Every row comes from one small tree of marks. The marks that hang from a mark follow it in brackets, in alphabetical order. Every link used is in the known rows. Which tree was each row made from?
In the rows, zero is written as 128.
Known rows
doti{bonef keve puvo}: [117 173 110 144 128 131 135 188 123 114 130 117 150 121 127 151 140 126 72 134 136 132 110 110 121 122 129 106 141]
zuketev{bonef daret{doti}}: [139 150 130 142 175 127 131 138 121 116 130 154 132 124 148 150 119 124 100 138 147 130 121 155 119 122 149 131 101]
keve{daret{doti zuketev}}: [113 160 167 142 146 129 129 152 122 133 122 120 116 128 138 131 129 122 89 133 153 127 114 141 112 123 153 131 100]
keve{puvo zuketev{doti}}: [159 167 116 148 136 126 130 186 130 119 163 151 125 110 133 150 136 139 93 131 149 126 106 126 124 119 149 137 120]
doti{bonef keve{daret puvo zuketev}}: [137 178 125 144 117 122 136 211 110 122 153 126 130 112 133 149 137 130 69 124 148 134 97 126 126 120 136 121 126]
daret{bonef doti{keve puvo} zuketev}: [95 165 132 149 147 128 133 177 131 122 101 149 139 135 133 130 134 129 70 138 135 130 127 143 108 128 150 108 120]
bonef{keve{daret{doti} puvo}}: [123 168 138 145 129 137 128 168 122 138 112 160 121 120 142 125 128 126 93 126 158 126 115 143 113 129 153 135 113]
bonef{keve{puvo{daret}}}: [137 162 125 144 126 136 128 163 146 126 127 147 122 114 132 129 133 130 87 127 150 126 116 124 111 123 144 132 119]
daret{bonef}: [115 152 133 145 132 147 133 165 128 109 113 142 135 127 130 124 138 134 104 130 137 129 124 130 116 125 145 127 119]
daret{bonef doti zuketev}: [109 153 143 150 149 134 131 155 130 116 104 140 127 133 137 127 133 130 93 134 139 126 135 149 108 128 160 122 106]
keve{daret{doti} puvo zuketev}: [148 166 150 145 136 123 132 174 112 133 145 155 117 109 143 131 122 133 91 130 155 129 103 140 123 126 152 142 105]
bonef{keve{puvo zuketev{daret}}}: [135 164 118 151 130 136 126 166 142 123 141 141 131 108 143 142 133 132 89 125 146 130 119 121 115 123 149 127 122]
daret{doti{bonef} zuketev}: [123 159 132 151 146 126 130 156 126 116 123 107 129 124 137 150 134 123 87 133 142 125 129 137 114 124 155 114 111]
doti{bonef keve}: [118 169 113 144 129 129 133 184 128 109 133 115 142 124 129 149 139 127 85 131 139 130 110 119 123 119 135 108 127]
puvo{daret zuketev{bonef}}: [149 144 124 143 155 121 133 160 150 113 146 126 117 113 132 137 122 129 80 134 134 131 110 136 121 118 142 132 105]
zuketev{daret{bonef} doti{puvo}}: [126 156 115 142 164 144 135 163 129 115 138 147 152 129 130 156 133 132 89 135 136 132 126 140 110 117 139 135 130]
daret{bonef doti{puvo} zuketev}: [105 155 139 150 147 136 132 161 126 120 101 142 135 130 134 132 132 129 82 139 136 129 134 143 107 131 154 118 117]
zuketev{bonef daret}: [130 150 125 141 160 132 130 143 127 112 138 137 133 121 141 153 130 125 100 137 144 132 119 137 120 118 142 128 111]
doti{keve puvo}: [109 171 123 142 132 132 131 174 137 119 126 132 143 124 128 136 137 129 78 139 139 131 104 111 119 121 133 116 130]
zuketev{daret doti{bonef keve}}: [135 169 103 140 161 130 134 174 130 112 155 120 151 130 130 173 135 127 81 129 142 131 113 139 119 110 137 120 127]
zuketev{daret{bonef}}: [113 151 129 144 148 147 132 144 134 107 125 133 144 125 135 138 133 133 103 129 137 132 126 141 113 120 145 132 117]
daret{zuketev}: [107 158 139 147 131 133 126 149 144 117 129 105 123 123 130 137 140 126 92 136 145 125 119 121 115 120 150 120 112]
zuketev{daret{bonef doti{puvo}}}: [124 154 131 145 162 142 135 142 125 116 115 149 149 126 139 141 123 132 95 136 138 133 132 151 110 126 147 135 119]
keve{daret puvo{bonef doti zuketev}}: [132 171 146 146 131 132 136 164 137 133 153 145 111 115 135 106 117 126 73 122 146 126 97 165 115 118 148 131 120]
puvo{bonef daret{doti{keve}} zuketev}: [146 161 138 143 165 116 139 146 152 123 137 141 122 122 138 124 111 128 64 130 140 128 107 158 112 122 146 119 114]
bonef{keve{puvo{doti zuketev{daret}}}}: [111 167 111 154 135 139 126 166 165 125 138 134 130 114 138 122 124 129 83 121 137 126 116 146 113 117 152 125 121]
doti{bonef puvo{zuketev}}: [122 158 99 151 130 135 134 180 138 110 141 93 142 111 129 153 133 127 75 133 127 132 118 117 119 123 137 115 136]
bonef{keve{zuketev}}: [129 159 130 150 127 139 124 171 141 120 125 137 129 113 140 127 142 131 89 126 139 128 115 94 116 126 147 117 120]

Which tree is each row?
[128 161 119 153 137 132 132 170 149 110 151 104 133 115 131 124 128 128 81 123 124 127 112 134 121 116 145 119 120] -> puvo{doti{bonef} zuketev}
[141 149 111 146 154 138 134 181 157 118 133 144 129 125 128 132 129 135 74 124 132 129 123 138 108 120 147 131 117] -> puvo{daret{bonef{keve}} zuketev{doti}}
[137 166 95 147 133 137 130 196 126 122 139 143 136 121 133 157 140 128 87 127 146 124 121 128 116 121 146 121 132] -> zuketev{doti{bonef{keve{puvo}}}}
[154 166 139 147 144 124 137 150 157 124 159 147 113 110 132 110 114 130 68 124 139 124 102 163 113 116 147 133 119] -> keve{puvo{bonef daret doti zuketev}}
[131 162 136 148 143 141 130 148 132 125 132 148 138 115 143 137 134 125 69 130 139 133 119 109 106 127 139 113 142] -> doti{puvo{bonef{keve{zuketev{daret}}}}}
[124 151 135 146 164 142 134 137 128 112 116 144 144 128 140 138 124 132 104 131 141 131 132 157 112 125 152 134 108] -> zuketev{daret{bonef doti}}
[154 171 142 140 148 125 135 169 137 118 148 124 136 121 124 125 130 127 69 124 132 129 99 130 116 110 131 121 117] -> puvo{daret doti{bonef keve}}
[114 158 118 153 133 139 129 154 154 119 124 132 124 120 141 120 129 124 76 125 138 126 120 128 110 127 151 108 130] -> puvo{bonef{keve} zuketev}
[100 153 107 152 139 145 131 167 152 116 121 124 147 119 134 137 128 130 75 130 127 134 129 130 109 125 145 120 132] -> doti{puvo{zuketev{daret{bonef{keve}}}}}
[128 162 119 147 150 134 127 162 136 124 132 169 129 119 145 133 127 124 87 128 145 129 119 149 112 118 147 125 117] -> zuketev{bonef{keve{puvo{doti}}} daret}
[144 169 120 148 149 112 132 188 121 120 133 176 126 116 145 139 125 133 82 136 148 129 104 143 126 126 151 121 109] -> daret{doti{keve{puvo zuketev{bonef}}}}
[142 146 116 145 150 127 129 169 156 118 133 137 117 114 137 132 125 126 73 130 136 131 117 126 114 121 144 125 109] -> puvo{daret zuketev{bonef{keve}}}
[135 166 125 144 138 129 137 174 129 132 158 146 114 120 134 137 121 128 75 127 154 126 104 164 117 120 149 135 125] -> keve{daret puvo{bonef zuketev{doti}}}
[121 165 132 143 163 128 132 139 139 119 129 133 142 127 139 144 123 128 92 133 146 130 112 148 117 118 146 128 108] -> zuketev{daret{doti{keve}}}
[116 170 129 150 120 138 127 183 149 136 134 143 118 116 136 107 126 126 79 119 143 126 105 143 113 119 151 128 118] -> bonef{keve{daret puvo{doti zuketev}}}
[156 160 146 143 143 133 133 151 134 129 133 155 128 113 136 126 132 127 61 129 139 132 113 102 105 128 133 117 137] -> doti{puvo{bonef{keve{zuketev}} daret}}
[126 155 136 142 154 127 134 169 117 131 129 147 123 120 141 135 119 123 80 138 144 132 110 142 118 127 145 134 111] -> keve{daret{doti{puvo{zuketev{bonef}}}}}
[125 167 159 143 148 127 133 169 148 120 129 142 127 131 122 109 133 130 64 126 130 129 111 143 108 112 141 119 109] -> puvo{daret{bonef zuketev} doti{keve}}
[112 154 114 147 135 135 129 185 135 127 124 140 126 118 138 132 129 122 71 134 136 133 113 119 115 126 140 120 125] -> doti{puvo{zuketev{bonef{keve{daret}}}}}
[142 174 131 148 147 125 133 173 133 113 156 121 144 117 134 137 133 129 72 122 130 132 101 122 121 111 136 114 123] -> puvo{doti{bonef keve{zuketev{daret}}}}
[126 165 91 148 146 126 134 198 146 111 154 109 138 125 128 156 134 130 75 129 132 128 108 134 123 115 143 114 126] -> puvo{zuketev{doti{bonef keve}}}
[160 165 136 149 154 123 135 141 126 122 152 157 127 110 149 143 118 132 83 129 150 129 117 154 115 125 154 132 119] -> keve{puvo{bonef} zuketev{daret{doti}}}
[140 152 113 139 176 130 131 159 125 115 152 153 134 127 140 166 131 125 95 137 146 130 116 144 118 113 143 135 111] -> zuketev{bonef daret doti}
[125 156 98 149 143 126 131 168 146 112 151 131 126 109 140 152 122 130 89 134 144 130 115 161 124 118 150 133 115] -> keve{puvo{zuketev{bonef daret}}}
[143 167 131 153 132 137 127 181 131 118 136 134 135 114 137 119 138 127 80 120 129 127 115 105 116 120 142 111 124] -> puvo{doti{bonef{keve{zuketev}}}}
[163 170 144 142 137 127 136 180 109 134 165 167 114 116 139 141 130 131 77 126 157 127 98 142 117 121 145 136 127] -> keve{daret puvo{bonef} zuketev{doti}}
[155 151 127 147 159 123 136 157 146 114 143 105 128 113 133 144 117 130 79 129 134 129 116 147 118 122 147 131 109] -> puvo{daret{doti{bonef}} zuketev}
[126 169 145 141 136 127 133 168 117 137 150 145 109 127 134 142 133 123 74 130 162 125 110 158 109 119 151 131 123] -> keve{daret{zuketev{doti}} puvo{bonef}}
[112 163 102 153 118 139 126 178 157 122 126 130 125 113 137 128 131 131 88 127 142 126 120 131 117 125 153 121 124] -> bonef{keve{puvo{zuketev}}}
[135 163 126 143 153 120 130 175 130 113 146 144 135 117 141 148 133 129 77 133 140 135 103 122 125 117 138 116 114] -> doti{keve{zuketev{bonef daret}}}
[135 159 97 143 161 133 128 178 130 124 141 176 131 125 144 161 132 125 87 133 150 129 121 149 114 119 147 129 119] -> zuketev{bonef{keve{puvo}} daret doti}
[155 174 167 144 131 128 134 165 116 135 159 166 112 110 139 108 124 129 74 121 148 128 93 141 116 120 144 134 122] -> keve{daret puvo{bonef doti} zuketev}
[105 166 144 139 137 122 130 185 125 127 128 131 119 130 133 136 139 120 74 133 149 131 102 133 119 118 142 115 109] -> doti{keve{daret{zuketev{bonef}}}}
[132 159 112 141 151 117 135 185 149 117 141 137 131 117 128 141 125 127 56 140 131 135 102 127 120 119 131 118 121] -> doti{keve puvo{daret zuketev{bonef}}}
[152 160 129 149 160 128 133 154 122 115 148 123 145 110 143 159 127 130 82 132 134 134 119 123 118 124 142 127 122] -> keve{zuketev{daret{doti{bonef puvo}}}}
[131 158 122 147 157 137 130 146 129 118 121 125 145 123 145 153 128 123 92 127 142 130 132 139 113 124 149 122 118] -> zuketev{daret{doti{bonef{keve}}}}
[105 158 122 150 140 143 126 187 137 120 110 147 130 137 132 136 148 128 82 127 139 126 134 128 104 125 154 112 121] -> daret{bonef{keve} zuketev{doti}}
